Each row comes from the steps of one walk. Every step used is in the known rows, and no mark comes twice. Write the walk behind each row, first mark first.
(in the rows, 128 means zero)
Known rows
gima -> kabefi -> lila -> disil -> sokeb: [100 111 126 135 112 151 137 122 117 141 112 151 142 123 134 143 120  86
  97 128 131 138 143 133 138  86 119 124 137 135 140 109 132  93 118 135
 137 107 137 117 139 165 127 119 128 135 135 140 127 129 131]
vavaz -> disil -> sokeb -> zonu: [160 119 122 157 118 115 131 131 122 132 106 133 138 136 141 130 132  82
 103 139 142 140 162 134 136 103 123 120 129 126 138 119 152 129 124 139
 127 127 140 137 130 154 130 140 144 151 131 118 148 157 132]
kabefi -> sokeb -> zonu -> paduba -> disil: [178 117 129 140 114 135 151 124 133 126 112 132 140 130 123 128 104  81
  90 137 114 155 151 145 140 106 120 130 137 138 142 115 158 135 115 146
 130  92 127 110 143 150 124 136 140 132 131 114 143 224 110]
vavaz -> kabefi -> viko: [150 128 139 144 120 107 140 135 123 128 133 147 131 145 122 119 150  87
 136 135 121 124 155 140 134 166 126 137 136 129 124 122 130 111 119 138
 144 122 129 132 112 164 131 142 132 145 131 118 159 151 123]
popod -> lila -> disil -> gima: [123 115 118 138 102 109 129 140 124 125 117 133 141 137 132 135 127 121
  73 116 137 117 135 125 127 118 127 137 119 149 127 105 116 110 124 149
 111 127 120 141 131 144 122 139 129 141 132 134 114 107 157]
vavaz -> kabefi -> lila: [ 93 141 135 125 123 124 136 124 123 123 118 153 136 124 119 131 136  88
 147 131 131 126 127 134 145 104 125 126 138 148 134 129 146  99 116 128
 136 125 141 138 137 149 143 115 130 138 133 129 134 119 131]
gima -> kabefi -> lila: [ 89 135 134 123 122 140 143 127 120 133 115 152 138 123 123 130 123 107
 112 126 120 128 128 125 136 104 127 120 132 139 133 122 145 104 121 126
 141 116 135 139 130 144 133 119 125 114 134 144 123 139 138]
popod -> lila -> disil -> paduba -> kabefi -> sokeb -> zonu -> viko: [173 109 134 153 118  98 147 127 110 131 125 137 140 149 118 135 127 101
  53 132 118 138 173 135 139 125 117 144 125 120 137 111 161 114 113 157
 131 104 124 118 142 181 138 161 135 154 134 126 145 161 103]
paduba -> zonu -> lila -> kabefi -> viko: [128 115 127 145 129 121 129 136 130 137 137 141 129 134 102 131 137  93
  78 137 120 120 139 125 131 152 118 149 125 130 133 108 120 127 119 143
 141 121 127 134 119 148 126 158 129 133 139 135 148 163 109]
vavaz -> disil -> gima -> zonu -> paduba: [163 146 140 145 110 117 135 143 129 120 107 154 117 113 124 121 118  82
 107 132 109 126 142 124 143 121 130 123 118 150 138 114 115 142 125 176
 113  92 121 146 131 174 124 116 137 134 134 123 151 204 129]
lila -> kabefi: [107 116 119 133 121 135 122 135 131 127 131 137 131 130 131 131 131 119
 102 129 128 124 136 116 126 141 123 135 125 129 138 113 122 114 119 135
 123 126 131 125 128 134 125 135 124 133 130 129 131 134 132]
sokeb -> zonu: [139 123 123 143 125 121 130 137 126 129 115 128 139 135 135 126 127 121
  96 135 133 134 156 121 128 118 125 124 117 124 135 125 142 140 131 138
 125 128 130 145 127 121 124 141 135 120 129 125 136 163 131]
sokeb -> zonu -> vavaz -> kabefi -> lila -> disil -> viko: [115 113 129 154 125 149 149 137 122 137 120 171 149 148 129 130 151  70
 108 135 123 125 174 121 134 130 112 140 121 145 146 117 150 101 108 143
 148 119 132 150 129 148 137 171 131 140 138 128 165 164 125]
disil -> gima -> zonu -> vavaz -> kabefi -> lila: [ 93 142 134 149 112 141 145 135 125 134 110 163 132 111 128 138 150  69
 124 127 106 115 137 117 152  98 125 129 124 162 140 126 145 117 125 153
 130 108 134 161 137 174 136 127 126 137 137 131 147 142 135]
lila -> disil: [114 116 128 125 123 144 127 132 129 126 128 141 133 133 129 135 128 122
 111 124 130 125 139 124 121 132 120 132 124 130 137 118 111 110 119 134
 125 125 124 122 137 126 126 140 121 131 132 134 132 128 125]
lila -> disil -> sokeb -> zonu -> paduba: [158 115 127 144 115 134 133 133 126 130 109 141 138 130 137 131 102  91
  93 144 128 148 158 134 134  96 118 122 125 133 151 116 129 134 116 168
 121  97 132 122 140 151 121 122 139 131 131 121 143 198 107]
disil -> gima -> kabefi: [113 123 131 143 106 127 138 144 121 138 112 144 133 124 135 121 125 109
  82 120 115 128 150 121 130 136 132 124 125 140 124 111 124 113 115 148
 123 110 118 148 115 161 115 126 126 127 132 135 130 171 159]
paduba -> disil: [148 119 123 127 121 136 142 121 138 120 125 130 132 133 116 133 127 110
 106 121 117 136 132 134 130 138 125 139 136 136 129 119 144 118 119 121
 135 119 119 112 142 129 125 148 127 135 131 124 130 167 131]
kabefi -> lila -> disil -> paduba -> zonu -> vavaz: [ 98 114 139 150 135 171 133 120 125 140 125 163 117 124  90 148 125  95
 108 126  92 130 129 124 137  94 116 132 118 156 147 139 128 122 104 149
 142 113 130 133 163 150 142 173 121 133 140 137 142 145 106]
disil -> lila -> kabefi: [ 91 123 118 125 118 144 125 126 123 127 122 147 139 127 120 136 125 113
 117 126 135 122 132 110 139 109 124 135 126 135 138 118 134  97 115 130
 128 126 140 129 130 137 133 132 126 131 133 133 120 122 145]
popod -> lila -> disil -> paduba -> zonu: [146 107 130 144 125 109 120 125 122 123 126 140 112 137  98 140 118 115
  69 127 114 129 130 140 131 117 124 138 117 150 131 123 114 132 117 152
 127 121 124 121 158 151 131 169 132 137 137 130 122 118 120]
kabefi -> lila -> disil -> sokeb -> zonu: [123 110 116 149 115 139 130 127 118 138 104 139 149 128 133 143 120  89
  86 136 145 143 164 126 137  69 117 124 126 133 146 114 141 115 124 140
 131 116 139 134 141 140 127 133 138 131 135 128 133 150 130]
popod -> lila -> disil -> paduba -> kabefi -> viko: [168 100 133 145 116  96 147 122 124 126 138 144 130 163  90 133 130  92
  67 123 104 129 157 145 129 154 124 148 128 133 130 108 133  98 111 148
 149 116 119 112 141 170 127 184 125 149 135 125 139 172 123]
disil -> viko: [159 120 125 141 132 120 133 132 122 136 133 134 128 139 126 116 137 117
 122 131 131 131 152 129 127 153 128 139 127 124 120 120 130 127 126 129
 143 122 122 133 112 135 126 148 138 131 130 121 142 147 135]
vavaz -> disil -> gima: [130 133 131 147 112 118 130 139 125 128 110 147 128 127 122 123 132  95
 113 119 131 124 143 125 133 125 131 126 128 146 126 116 126 109 110 143
 117 130 123 149 123 155 131 137 134 155 133 125 141 156 158]
paduba -> kabefi -> lila: [107 126 125 130 122 138 145 118 132 128 122 143 136 125 103 137 122  99
 116 124 119 133 116 131 142 103 125 133 133 143 132 119 153 107 111 126
 141 117 131 124 148 143 135 138 127 129 133 133 123 162 130]
kabefi -> viko: [155 125 133 142 127 120 136 132 122 135 135 135 131 142 116 122 137 115
 124 130 122 128 148 133 127 150 127 134 130 118 124 123 124 123 127 133
 143 124 124 129 110 143 127 145 133 127 131 124 147 150 126]
paduba -> zonu -> lila: [119 130 132 127 138 122 127 124 135 132 128 126 123 116 108 136 125 111
 101 138 125 122 110 132 136 118 122 138 125 141 127 127 130 149 126 131
 131 129 128 140 140 128 130 136 128 129 136 139 126 137 103]
paduba -> zonu -> gima -> kabefi: [133 133 133 146 128 122 145 151 120 136 109 145 125 123 119 123 126 106
  67 134  96 119 119 120 132 163 128 134 118 132 123 116 114 151 119 123
 111  96 130 135 132 146 118 144 127 124 130 133 141 180 127]
zonu -> viko: [145 142 138 130 134 125 134 133 117 128 134 136 129 129 126 124 135 143
 132 130 126 124 135 118 132 154 126 139 128 115 127 130 135 124 121 138
 129 116 120 129 118 146 139 125 131 134 128 134 145 129 107]
vavaz -> disil -> paduba -> zonu -> lila -> kabefi -> sokeb: [119 114 139 144 130 118 122 118 123 140 126 145 118 119 100 139 126  59
  82 137 120 137 143 142 143 101 117 134 137 140 139 116 134 116 110 140
 133 121 142 120 146 176 142 146 127 165 141 128 144 148 106]

Write each row's walk
[185 116 133 155 117 117 155 136 132 129 125 146 137 148 107 119 117  84
  89 140 104 141 158 138 134 153 123 137 125 129 136 111 144 132 106 162
 144  96 120 125 125 162 120 161 137 128 131 117 158 252 109]
sokeb -> zonu -> paduba -> kabefi -> viko
[109 113 131 127 127 129 134 126 126 140 119 131 151 128 132 142 126  92
  78 137 139 132 158 131 130  94 111 131 128 125 144 113 136 120 131 133
 127 127 134 133 136 129 128 133 122 137 137 138 135 148 105]
kabefi -> sokeb -> zonu -> lila -> disil
[142 118 147 157 132 131 139 119 117 141 117 151 125 139 115 133 134  70
 115 132 104 140 170 138 137  99 121 117 130 133 147 141 158 118 112 144
 139 126 141 136 143 169 145 163 127 162 134 119 161 170 112]
kabefi -> sokeb -> zonu -> vavaz -> disil -> paduba
[129 126 135 155 132 154 138 133 135 130 125 155 116 132 121 133 144  93
 134 131 107 118 110 129 133 142 121 130 123 147 135 135 145 138 107 135
 131 129 133 137 141 149 144 170 129 150 132 130 157 130 110]
paduba -> zonu -> vavaz -> disil
[169 132 136 152 105 117 149 139 138 120 110 157 118 121 114 125 118  65
  88 129  96 129 135 131 146 138 128 133 121 154 137 103 131 133 108 174
 120  86 115 132 144 187 121 138 132 144 133 121 151 240 127]
vavaz -> disil -> gima -> zonu -> paduba -> kabefi
[148 125 113 149 118  88 141 148 114 134 106 121 154 139 142 132 132  98
  43 141 127 119 141 120 135 124 123 135 119 120 134 108 140 147 141 119
  94 111 151 135 129 136 124 139 135 144 126 119 133 144 129]
popod -> lila -> kabefi -> sokeb -> zonu -> gima
[120 125 147 118 135 116 125 117 125 127 126 144 119 121 100 142 127  96
  79 128 107 124 163 125 133 109 120 133 119 135 148 123 106 118 135 153
 135 118 121 133 152 147 127 139 112 135 141 140 135 168 106]
gima -> zonu -> lila -> disil -> paduba
[107 117 134 142 127 153 147 130 122 137 129 172 141 143 123 131 152  76
 128 131 120 121 154 125 134 139 114 142 128 147 140 120 142  92 108 135
 150 118 131 139 131 152 141 161 126 144 137 131 158 138 122]
zonu -> vavaz -> kabefi -> lila -> disil -> viko
[124 117 136 138 118 133 141 128 116 146 123 131 133 122 142 127 125  98
 106 132 119 140 142 142 135 118 125 121 140 122 124 117 141 122 127 126
 133 108 136 117 119 168 126 115 128 130 129 130 132 129 126]
gima -> kabefi -> sokeb
[137 113 129 152 116 125 142 137 115 145 111 130 143 130 149 126 125  94
  77 138 126 144 169 135 133 108 123 117 128 120 132 115 153 135 129 136
 129 111 137 135 118 157 122 132 136 121 131 126 139 165 129]
gima -> kabefi -> sokeb -> zonu
[ 92 113 128 142 115 159 140 119 124 139 119 158 141 125 137 149 139  68
 134 134 124 131 137 134 142  89 113 129 139 147 147 124 144  94 112 138
 137 114 144 122 148 169 139 128 123 157 134 130 143 111 115]
zonu -> vavaz -> kabefi -> lila -> disil -> sokeb
[ 94 118 127 144 117 163 139 121 119 142 122 156 141 127 130 142 138  72
 134 130 125 126 131 124 146  95 117 128 138 138 142 124 160  95 110 126
 131 124 154 122 131 169 150 138 127 159 133 128 141 106 127]
zonu -> vavaz -> disil -> lila -> kabefi -> sokeb
[100 116 126 125 125 125 128 121 127 142 131 124 139 118 130 139 129  91
  98 137 134 130 135 132 136 105 117 134 140 126 137 112 137 116 130 125
 127 124 143 119 128 148 131 115 122 146 133 132 128 122 111]
zonu -> lila -> kabefi -> sokeb
[137 113 124 146 121 127 130 139 125 134 137 142 133 144 119 124 140 106
 102 130 123 124 155 121 125 160 123 141 128 119 134 110 118 109 119 138
 139 122 127 126 109 148 124 152 129 132 132 125 148 155 129]
lila -> kabefi -> viko
[136 135 132 152 109 134 147 141 117 130 114 162 132 113 111 137 137  98
  70 119 110 121 155 105 148 130 121 147 115 138 135  99 123 112 117 165
 125  86 108 141 135 184 130 140 127 131 139 141 149 183 125]
paduba -> kabefi -> lila -> disil -> gima -> zonu -> viko
[151 105 125 172 125 142 144 140 121 146 124 154 140 151 141 123 153  63
  98 139 124 130 175 125 130 147 115 136 126 129 141 112 161 118 112 140
 141 121 139 140 115 165 138 178 138 158 134 117 175 164 124]
lila -> kabefi -> sokeb -> zonu -> vavaz -> disil -> viko
[117 107 141 122 129 119 140 111 134 127 132 146 127 135  87 142 119  88
  76 124 102 134 149 136 131 127 119 142 129 139 143 116 129  96 102 144
 142 119 118 115 162 150 127 161 109 152 138 136 131 204 110]
zonu -> lila -> disil -> paduba -> kabefi
[120 110 143 129 132 116 127 114 118 141 120 138 136 130 106 141 117  83
  72 133 122 143 179 137 134  83 115 128 128 130 149 124 129 110 122 146
 135 123 132 131 148 147 132 142 120 147 140 132 137 176 107]
kabefi -> sokeb -> zonu -> lila -> disil -> paduba
[101 110 135 128 122 131 142 131 123 142 115 140 154 129 139 137 126  84
  58 137 129 131 166 130 129 107 112 128 128 126 145 107 139 113 126 137
 131 119 133 136 130 143 124 134 119 132 138 145 137 163 111]
gima -> kabefi -> sokeb -> zonu -> lila -> disil
[134 123 125 148 106 131 126 147 125 131 112 143 125 113 132 135 135 103
  74 120 119 120 159 111 134 121 126 134 109 140 133 103  94 133 137 162
 112 103 112 145 130 155 113 134 127 124 137 131 136 160 147]
lila -> disil -> gima -> zonu
[133 135 131 142 124 112 151 153 117 134 100 142 146 134 136 120 129 106
  58 136 105 120 153 112 127 155 128 125 115 119 133 116 130 140 127 124
 109 104 134 149 122 133 115 140 124 121 128 132 145 207 136]
sokeb -> zonu -> gima -> kabefi
[ 92 130 131 132 121 139 150 146 115 133  98 163 157 132 123 135 124  92
  58 130 115 121 152 110 130 117 117 127 116 133 146 110 126 106 117 123
 117 105 137 146 139 131 126 142 121 119 137 144 139 187 133]
sokeb -> zonu -> gima -> kabefi -> lila -> disil
[164 117 140 152 121  93 150 146 109 135 119 156 129 154  95 126 132  90
  34 130  90 115 150 133 128 173 125 145 117 131 126 108 108 126 118 140
 128  97 128 130 131 171 122 178 127 136 137 133 149 177 124]
popod -> lila -> disil -> paduba -> zonu -> gima -> kabefi -> viko
[106 120 147 112 137 118 125 112 125 130 130 144 127 130  95 140 120 105
  95 126 116 129 156 130 128 109 120 132 127 135 146 128 115  99 117 142
 137 130 125 128 152 135 132 140 111 146 139 139 131 161 109]
zonu -> lila -> disil -> paduba
[179 133 133 127 116 134 147 128 141 113 119 138 121 120 117 130 115  94
  97 131  99 135 133 133 141 133 124 136 127 144 141 114 133 145 130 152
 129  86 116 113 148 151 119 130 130 120 132 122 141 216 110]
gima -> zonu -> paduba -> disil
